Known rows, with every step that occurs:
vade -> dise: [-45.9 -19.6 -10.8 -14.2  -3.3  12.1   8.9  -3.9  42.2 -30.1   2.0  -5.1
   0.5 -12.6   2.5 -19.3  24.4   2.4  11.1 -32.4   6.0  18.7 -30.8  18.2
  10.4 -11.4]
vafu -> dise: [-22.4 -14.3   2.3 -23.7 -11.7  -2.0  16.7   1.4  41.2 -23.7  12.2  -6.3
   5.9  -6.0   2.1 -15.0   7.0   3.3  11.9 -17.5  -1.5  21.3 -26.0   8.5
   0.0 -14.1]
kapo -> pega -> mefu -> vade -> dise -> pagi -> vafu: [  4.2 -40.2   6.8 -11.6  47.8   8.1  -5.5   2.3  23.3 -35.8  12.6  19.6
  46.6 -30.5 -20.6 -23.0  37.2 -26.9  23.5 -23.5 -20.8  17.5  33.1  22.7
  53.9  -0.5]
pagi -> feda: [-33.6 -16.3 -17.7 -15.9 -36.7   9.6  12.9   6.1  49.8 -37.7  26.6 -10.3
  17.3   4.7  10.3   6.1   6.2  16.6   4.3  22.5  -5.6   9.0  -7.9   9.3
 -11.9  -7.0]
mefu -> kapo -> pega: [-58.2 -25.2  11.6   1.5  -1.5   4.3  17.1   4.0  32.4 -23.2  -1.8  35.6
   6.2 -24.4   7.3 -22.2  36.1   2.1   9.2  23.1 -20.9  -3.1 -23.2  17.2
   6.7  -2.1]
pagi -> kapo -> pega -> mefu -> vade: [-36.6 -19.8  10.7 -25.0  24.8  15.5  -0.8   9.2  30.0 -37.6   9.5  17.7
  51.4  -6.6   6.7  16.7  36.1 -13.4   1.0  36.8 -31.1   6.1   9.5  25.0
  14.2  -4.7]
mefu -> vade -> dise -> pagi -> kapo: [-29.9   2.3   0.2  -6.6  -1.9   6.1   4.2  -5.8  29.1 -26.6   0.6   5.9
  32.2 -11.9  -8.0  -7.5  13.8  -4.8   9.9 -17.3 -17.7  10.3   4.6  40.7
  48.2 -10.3]
pagi -> vafu -> dise: [ -3.0 -13.6  -0.8 -27.1  11.1   1.2  25.8  17.0  44.4 -27.2  27.0 -13.3
  10.9 -24.1  10.6  -3.8   4.4   7.8   4.6 -18.0  -5.8  24.2   7.8  12.0
   1.8  -3.1]
mefu -> kapo -> pega -> pagi -> vafu -> dise: [-17.9 -42.0  14.0 -21.1   5.7   1.4  21.9  29.6  19.6 -28.0   6.6  39.1
   7.3 -35.3  -8.2 -17.4  15.9 -15.1  20.4  -4.8 -32.9  28.6   9.4   6.4
  28.4  -2.7]
feda -> pagi -> vade -> dise: [-36.8  -4.8 -27.2 -31.9  17.3   9.2   0.2  10.0  33.3 -23.7   1.9  -8.5
 -13.9 -22.2  19.0   5.5  18.8 -21.4  29.9   3.0   2.8  27.8   2.2  21.0
  12.4  -0.4]
mefu -> kapo -> pega -> pagi -> vafu -> dise -> vade: [-34.3 -47.0  28.0 -39.3  19.9 -17.7  24.0  24.1  21.7 -24.3  -1.1  37.3
  -6.7 -44.4 -18.4 -41.2  13.1 -18.8  26.9  -5.4 -24.2  22.3   9.8  20.7
  50.6   2.0]
lenipu -> dise -> vafu: [-42.6 -23.5   1.1 -26.9   7.0  29.9  -5.2 -19.5  49.2 -23.3   0.3 -27.0
   3.6 -26.1 -20.5 -12.3   3.0  -0.2  -2.6   0.3  -0.5  10.9 -40.1  33.2
   9.7  -7.5]
mefu -> vade -> dise -> feda -> pagi -> vafu: [-25.3  -2.7   9.0 -19.4  11.6   5.4   5.9  15.4  21.4 -13.4   3.2 -17.2
  -3.1 -18.5   5.6 -20.2  -1.7 -31.1  36.8 -10.5   9.5  16.8  25.2  15.0
   6.3  11.2]
mefu -> kapo -> pega -> pagi -> vade: [-43.0 -47.3  -0.5 -14.1   8.1   5.3   7.8  18.1  27.0 -31.2   0.5  43.7
  16.3 -34.4  -6.8   8.5  25.9 -15.9  28.4  47.0 -33.4  12.2 -11.8  19.6
  22.9  -7.0]
dise -> pagi -> vafu: [-26.5 -15.9 -20.7   4.2   6.4  -0.6  22.5  -2.6  43.7 -27.9  19.6  -5.9
  19.8 -24.1  -9.0   3.5   7.3  10.1   9.2  25.5  -1.5   3.6  10.3  30.2
  11.2   1.6]
feda -> pagi -> vade -> dise -> vafu: [-46.5  -8.3 -27.7 -53.0  33.4  22.4   4.3  15.2  34.1 -21.4  -1.1 -19.8
 -22.5 -37.8   7.6   2.0  16.2 -26.3  40.9   5.9  -6.9   6.4  -8.2  35.3
  29.1  -7.2]
kapo -> pega -> mefu: [-47.3 -42.4  -9.3 -18.3  18.9  13.6   6.6  -0.8  40.3 -37.3   7.9  14.5
  24.4  -7.0  -3.6   1.0  41.4 -13.0  11.2  31.7  -6.2  11.1 -17.1  13.9
   0.2  -6.4]
feda -> pagi -> vafu -> dise -> vade: [-30.0   2.1   3.2 -55.1  22.6 -20.9  27.5  20.8  28.7 -15.6  11.4 -16.4
 -26.6 -27.8  12.1 -24.0  -3.3 -16.0  25.6   2.3   5.3  22.8  22.7  26.8
  19.5   7.0]
feda -> pagi -> kapo -> pega: [-71.5   8.9 -24.0 -23.5   3.1   6.1  19.7  16.5  39.9 -21.2  -6.6  25.2
  -2.4 -15.4  25.9  25.6  27.8  -8.5   2.0  59.3  -5.5  14.2   3.7  27.9
  -2.0   5.9]
lenipu -> vadib: [-51.1 -18.9 -38.3  -7.9  -6.8  14.5   6.6 -21.8  46.7 -22.4   5.2 -20.7
 -12.1 -14.4  -1.5  -8.9   9.8   1.4  -5.2  27.9  -7.6 -31.0 -27.0  28.2
  -9.6  -5.1]
dise -> feda -> pagi -> kapo -> pega -> mefu -> vade: [-60.2 -10.7  10.4 -23.6  13.9   7.5   1.2  18.6  20.6 -17.8  -5.9  13.4
  22.4   7.4   2.7  21.2  13.6 -44.5  25.0  65.0  -9.8   5.7  19.2  23.0
  -4.7   6.6]
vafu -> dise -> pagi: [-17.5 -14.1  -7.8  -6.2 -14.0  -8.2  24.4  -9.8  38.9 -16.8   8.0   2.3
   9.4  -3.8 -15.5 -17.7   2.4  -1.0  21.0  -7.8   0.4  17.1 -21.7  17.6
  21.7 -14.0]
kapo -> pega -> mefu -> vade -> dise -> feda -> pagi: [-42.3 -31.3  15.4 -23.3  20.3   8.9 -11.5   7.3  12.4 -18.6 -13.4  13.4
   4.2   2.7  -7.0 -27.4  25.1 -58.8  47.0   1.8   3.2  20.7  -1.2   5.2
  15.5   2.5]
vade -> dise -> pagi: [-43.0 -21.6 -19.6   3.8  -5.8   5.6  10.1 -17.7  39.2 -26.0  -3.5   1.4
   4.9 -11.3 -17.4 -24.5  18.6  -1.9  17.8 -26.5   6.3  15.5 -26.6  27.0
  31.4 -10.7]

Rows:
[-52.7  -3.9 -16.4 -16.2   6.7  10.9  17.3  15.0  37.9 -18.8  -1.4 -19.5
 -25.5 -13.2   4.5  -5.5  -0.4 -22.0  29.9  -6.2  20.7  19.7  14.5  14.2
  -4.0  11.7] | vade -> dise -> feda -> pagi -> vafu
[-25.0 -19.5 -24.6  -2.3   7.5  -5.5  13.0  -7.4  46.0 -25.9  17.0   1.1
  28.2 -18.8  -8.0  17.4   9.4   4.2  24.0  38.7  -6.7   4.6 -10.4  33.4
  13.9  -8.8] | dise -> pagi -> vade
[-56.1  -9.2  -2.2 -61.0  44.1  31.0  -5.2  20.9  14.7 -25.5 -14.9   4.8
   8.5 -21.9   1.7  -3.4  35.6 -49.9  27.9  10.7 -30.2   3.1  14.7  37.2
  48.1  -6.6] | feda -> pagi -> kapo -> pega -> mefu -> vade -> dise -> vafu
[-13.9 -41.5   8.7  -8.2  26.3   6.5 -13.8 -10.9  18.3 -32.1  -0.3  25.4
  38.8 -11.5 -25.1 -35.8  42.3 -32.3  30.8 -21.3 -16.0  14.3  -6.4  20.7
  52.5 -11.0] | kapo -> pega -> mefu -> vade -> dise -> pagi
[-53.3 -12.1 -15.7  -2.9   9.0   6.7  18.1  -0.3  48.1 -31.0  -9.2  41.7
  15.1 -20.6  -7.4   5.9  32.8  -1.5   4.9 -12.7  -5.2  15.5  -6.4  33.6
  43.6  -8.7] | vade -> dise -> pagi -> kapo -> pega
[-59.8  -1.1   2.9 -32.1   8.7  15.4  -7.4   9.8  16.8 -20.1 -10.4 -21.9
   3.7  13.8  -3.4   6.0   2.6 -47.4  28.1   6.8  -7.7  18.7  21.4  25.8
  14.7   0.2] | pega -> mefu -> vade -> dise -> feda -> pagi -> kapo
[-49.6 -44.1  -4.4 -10.9 -40.1   8.7   7.2  19.5  23.8 -35.0   5.3  41.0
  14.2  -6.9  -4.5 -10.5  18.7  -8.1  19.2  35.8 -32.8  11.2  -7.3   7.2
  15.5  -4.6] | mefu -> kapo -> pega -> pagi -> feda
[-35.2 -50.4 -21.5 -20.5 -36.7   4.6   4.4  15.5  44.0 -40.9  12.9  34.9
  19.0  -3.6  -6.8   7.1  19.6  -4.2  15.9  40.1  -9.4  20.9 -17.6   3.2
   6.8  -5.5] | kapo -> pega -> pagi -> feda
[-68.1 -22.3 -28.7 -22.5 -22.1  11.8  15.7   6.9  40.7 -32.7   0.4   4.1
  16.2  -6.8  -7.9  30.0  10.1  -3.0  -2.4  46.1  -8.7  14.5 -14.2  31.9
   4.1 -10.9] | pega -> pagi -> kapo
[-35.1  -3.9  24.4 -37.5  13.3  -0.2   6.1  22.4  14.9 -11.4  -1.8  15.0
  14.9   9.9   3.4   9.8   3.0 -49.7  28.8  27.9 -14.5  22.4  21.5   9.3
   5.0  -0.9] | vafu -> dise -> feda -> pagi -> kapo -> pega -> mefu -> vade
[-38.9 -51.0  -1.0 -15.8  14.0  10.5  -2.1  16.9  23.0 -34.9 -11.1  44.9
   4.0 -40.3  -7.3 -10.8  34.6 -25.1  32.8  -6.7 -29.2  25.7 -12.3  18.5
  43.8 -10.0] | mefu -> kapo -> pega -> pagi -> vade -> dise
[ -4.5 -15.0  -9.3 -10.5 -40.2  -6.7  15.8  -0.4  41.0 -29.7  26.0   0.5
  17.9   9.0  -8.2  -9.7 -11.1   5.5  18.6 -10.4 -13.4  19.1   0.1   8.8
  20.4 -15.1] | vafu -> dise -> pagi -> feda
[-19.1 -39.3  15.3 -20.7  23.6   7.9  -9.1   0.7  25.3 -31.4  10.2  16.0
  45.6  -8.5  -3.2 -13.9  39.6 -20.3  15.3  27.3 -19.8   6.3 -11.0  12.0
   8.6  -3.9] | kapo -> pega -> mefu -> vade
[-64.5 -22.8 -12.2 -24.7  21.5  19.0  11.0   8.9  44.8 -38.6   8.1  18.4
  28.6  -5.9   3.5  32.7  38.9  -5.7  -5.9  40.3 -16.9  13.2   0.9  26.4
   6.2  -4.1] | pagi -> kapo -> pega -> mefu
[ -5.7 -17.5  17.3 -21.0  23.9  -0.8   6.7   5.4  21.9 -28.4   8.6  28.4
  52.0  -4.7 -15.0   2.0  20.0 -22.9  14.6   5.7 -36.9  20.2  18.4  24.3
  45.2 -11.5] | vafu -> dise -> pagi -> kapo -> pega -> mefu -> vade
[-19.5 -16.6  13.8 -44.4  24.3 -17.4  27.8  12.5  46.3 -25.6  21.0 -11.3
  -3.3 -33.5  -0.5 -27.8   0.5   5.1  13.4 -21.7   0.7  16.5   4.3  26.6
  22.2   1.4] | pagi -> vafu -> dise -> vade
[-38.9 -18.8  16.6 -41.3   4.3 -22.1  22.9   0.4  42.1 -21.6   7.2  -3.8
  -7.8 -14.3  -4.9 -39.0   5.5  -2.0  20.0 -18.8   6.5  16.8 -32.1  23.0
  20.3 -12.1] | vafu -> dise -> vade
[-31.4 -14.5  -3.0 -16.2  16.8  14.7  -5.0  -7.5  22.3 -32.6   3.0  -6.9
  41.0  -0.4 -20.0  -1.6  18.6 -23.7  12.5 -15.0 -26.2  13.6  17.5  40.1
  51.2 -10.4] | pega -> mefu -> vade -> dise -> pagi -> kapo
[-44.9 -25.8  11.4 -50.9  47.0  30.7  -3.3  12.4  32.6 -36.0  -2.8  11.6
  33.3 -23.8 -12.6  -3.1  41.1 -25.7  15.7 -12.7 -32.5  -0.3   0.0  37.2
  54.0 -15.4] | pagi -> kapo -> pega -> mefu -> vade -> dise -> vafu
[-64.2 -48.8   2.0  -2.8 -16.5   7.0   8.2   8.0  20.9 -24.8 -10.8  41.2
   5.3 -23.0  -8.9 -18.1  30.5 -13.9  17.9  36.8 -22.3   9.4 -27.2  14.9
  14.7  -6.0] | mefu -> kapo -> pega -> pagi
[-38.0 -24.7 -15.2 -41.9  34.4  24.1   7.2   6.0  51.2 -32.9   8.6 -15.9
   3.5 -40.9  -3.8   0.7  17.5  -5.2  30.4 -15.6  -9.1   0.1 -24.5  36.4
  32.3 -15.7] | pagi -> vade -> dise -> vafu
[-13.7 -21.4  -6.3   1.3 -34.4  10.3  -9.1 -23.6  47.2 -30.0  20.0  -7.5
  24.7   0.7 -20.9  -4.0 -10.6   4.8  -5.8  -1.1  -1.3  32.5   1.1  18.8
  13.8  -5.5] | lenipu -> dise -> pagi -> feda
[-23.1 -40.4   6.1 -51.1  13.0 -15.6  23.3  16.2  34.3 -31.0  10.3  -3.1
  -0.5 -27.0 -19.8 -20.6  -2.1 -12.1  22.9  -4.8  -0.7  28.5   1.7  23.3
  33.1  -6.6] | pega -> pagi -> vafu -> dise -> vade
[-82.5   3.5 -14.1 -12.4  -5.4   4.6  25.1  16.9  43.8 -15.0 -11.4  23.3
  -9.6  -3.4  10.7  27.7   8.0 -15.8  13.2  64.8  11.3   7.7  -4.1  21.6
 -16.8   8.2] | dise -> feda -> pagi -> kapo -> pega
[  2.2 -18.3   1.7  -3.5 -29.1   0.3  -7.4  -4.9  27.5 -32.3  16.8   1.4
  34.3   0.7 -10.8 -28.5   6.1  -2.9  24.7 -32.2 -17.6  12.1   5.0  17.9
  43.8  -9.4] | mefu -> vade -> dise -> pagi -> feda
